Each row was made from one walk, in order. Every step used is in the known rows, and no mark comes twice. Write each row's walk.
Known rows
rozavuk lato: [-14  14   4  -7  47  24  17 -14  -6   4 -14  24  -1   0   6   9  -1 -16
   7 -23  34 -22]
sabab lato zazuki vepi lumis: [ -4 -23  16 -30  12 -15 -12  -9  44   1 -15  31  -3  -3  53   5 -17 -26
 -34   8  85 -35]
lato zazuki: [-15  -8  10  -4  -3  -4 -11 -10  25  -3  -5  39   0  -1  25  17 -26 -20
 -22 -10  49  -1]
nurenu lato zazuki lumis: [  9 -20   2 -22 -41  13 -40 -23  58 -10  -8  30  -3  -4  42   3 -23  -7
 -10  -2  33   5]
runef lumis vepi zazuki: [ 13  13  11 -26  15  13 -17   0  70 -10 -19  -2  -1  -3   2 -23 -40 -13
 -11 -14  37   5]
lumis zazuki vepi: [ -3   7   6 -19  67   3 -21  12  20  -8 -19 -15  18 -12  24  -3   0 -61
 -10 -20  58 -25]
lumis vepi zazuki lato fada: [-13  18  11 -10 -20  -2 -12 -16  57  10   0   5 -12   2  38 -34  -8 -44
  23   0  32 -19]
zazuki vepi lumis: [ 10  -3   8 -35  40  -7 -24  -2  21   6 -26   7   7  -6  18   3   2 -14
 -30  -6  61 -17]
runef lumis: [ 12  -5   5 -26  18  22 -14  -6  24  -5 -11  32   6  -1   0  -1 -24  12
 -12 -11  26  10]
rozavuk lato zazuki lumis: [  0  -1   3 -15   8  16   4 -13  28  -4   1  21  -7  -2  22   8 -21   2
  -1 -18  36  -4]
fada lato: [-27  -9  -1  -7  19  13  21  -4  -7   9   2  35   7   1   6 -18 -20 -35
 -11 -11  51  -2]
vepi zazuki lato: [ -5  16   7  -3   8   2  10 -19  48   0  -3  16  -3   0  33 -12 -14 -28
  -1  -3  52 -11]
lumis vepi: [-14   1  14 -18  28   5 -14  -4  18   5 -27   6  -1   0  17  -5 -15 -34
  -4 -19  28  -9]
zazuki lato rozavuk: [ -8 -19   8   1   7   9 -13 -17  14  15  -6  42   2   2  22  26   2 -28
 -13   8  23  -7]
zazuki lato fada: [-14   2   5  -9 -19   8  -8 -22  13  14   8  38  -4   5  37 -11   7 -19
  21   3  21 -13]
rozavuk lato zazuki lumis vepi: [ -3   1   7 -20   8  15  -2  -9  31  -2 -12   1 -14  -2  20   0 -22 -13
  10 -23  32  -6]
rozavuk lato zazuki: [-18   8   6   2  15  11  13 -16   7  -2  -5  36  -9   0  15  24 -13 -14
   1 -18  50 -17]
nurenu lato: [ -6  -4   5 -14  -1  21 -27 -23  25  -3 -23  33   2  -1  27   4  -2 -23
  -1  -6  30 -13]
zazuki lumis: [  7 -10   6 -31  19  13 -16  -8  33   1  -8  10   9  -4  23 -13 -25  -3
 -18 -14  17   7]
vepi lumis zazuki lato sabab: [ -4   1   2 -27  31  10  -8   2  25  -3  -1  36 -16  -8  61   1  -5 -25
 -18  11  62 -17]
runef lumis zazuki lato rozavuk: [ 15 -15  -1 -16  16  24 -27   6  37  -7   1  29   4  -7  15  18  -5 -25
  -6   4  21   4]
lumis zazuki lato rozavuk: [ -7 -11   3  -3  24  10 -20   3  25   2  -1  24   5  -7  31  21   3 -58
 -10   1  27 -11]
lumis vepi zazuki lato: [ -8  19  10  -8  10   1   3 -14  53   2 -17  -3 -10  -1  32 -18 -13 -42
  11  -7  46 -12]
lumis zazuki: [-10   6   5 -17  46   7 -15  11  24 -10  -8   8  11  -9  27  -3 -14 -54
 -13 -21  36 -12]

Write each row's walk
[-10 -28  17 -30 -10   2  -9 -10  58  -2 -10  16  -9  -2  56 -18 -42 -31
 -13  -5  37 -12]	sabab lato zazuki lumis vepi
[-17  -4   9  -2  20  21   8 -25   1   9  -2  51 -12   2  47   6  -8  -9
  -3  11  50 -12]	zazuki lato sabab
[-25 -30   3   4  14  11   1  -1  -3  17   6  47  11   1  -3   5 -19 -46
 -33   2  40   1]	fada lato rozavuk
[-31 -17   0   4 -13   2  17  -5   4   4  10  47   0   0  15  -2 -31 -34
 -19  -7  69   3]	fada lato zazuki
[-23 -16   0   1   7  -3  11  -5   0   5   1  25   8  -2  12  -3 -16 -42
 -16  -6  92 -11]	fada lato zazuki vepi
[  3   5   5 -19  29  -4  -3  -9  16   1 -18  17  -9  -4  18  24   5  -7
 -12 -10  80 -29]	rozavuk lato zazuki vepi lumis
[  3  -8  10 -36  19  12 -22  -2  35   3 -21  -9   2  -4  22 -20 -23 -18
  -7 -19  14   6]	zazuki lumis vepi
[  4   6  -3 -30  26  -1 -12   6  30  -5  -9  15  -7  -9  44  -3   5 -32
  -6  -5  47 -12]	vepi lumis zazuki lato
[  5 -10   9 -24  10 -18 -29  -3  34   0 -19  19   0  -5  28  17  -9 -14
 -37  -3  78 -13]	lato zazuki vepi lumis
[-16   3   4  -6  37  20   2  -4  12  -4   3  33  -7  -7  58   1  -8 -41
  -1   5  54 -18]	lumis zazuki lato sabab
[  0   7  -2 -33  -6  -3 -26   4  35   3   8  23  -8  -6  51 -16  11 -36
   6   2  30 -19]	vepi lumis zazuki lato fada
[  8  -2   9 -32  19  22 -21  -2  30  -4 -25  11  -2  -1  -1  -8 -25  -3
  -1 -16  22   7]	runef lumis vepi
[-10  16  15 -13  25  -1 -10  -2  58  -2 -21  -7   1  -3  18 -20 -30 -47
 -13 -16  44 -12]	lumis vepi zazuki
[ 12   2   0 -32  37  24 -22  14  37 -18  -6  13   9  -9   9  -6 -22 -20
 -10 -18  29   3]	runef lumis zazuki
[  5 -13   2 -22  18  -2 -30   9  37   4  -5  28  -3 -10  36  21   6 -43
 -28   8  32 -10]	vepi lumis zazuki lato rozavuk
[-21   8   9  -3  52  32  20 -17 -11   6  -6  45 -11   1  23  12 -12  -8
  -5  -6  50 -27]	rozavuk lato sabab
[-16 -23   0 -19 -21   5   1   0  28   4   4  11  -5  -2  19 -27 -39 -32
 -10 -12  51  13]	fada lato zazuki lumis vepi
[ -6  -1  14   1   2   0 -16 -11  59  11 -13   9  -7   0  25   5 -14 -52
 -10   5  34 -11]	lumis vepi zazuki lato rozavuk
[ 11   5   7 -27  16   4 -11  -5  73  -5  -1  -3   9  -6  25 -29 -39 -15
 -28 -11  33   4]	vepi zazuki lumis
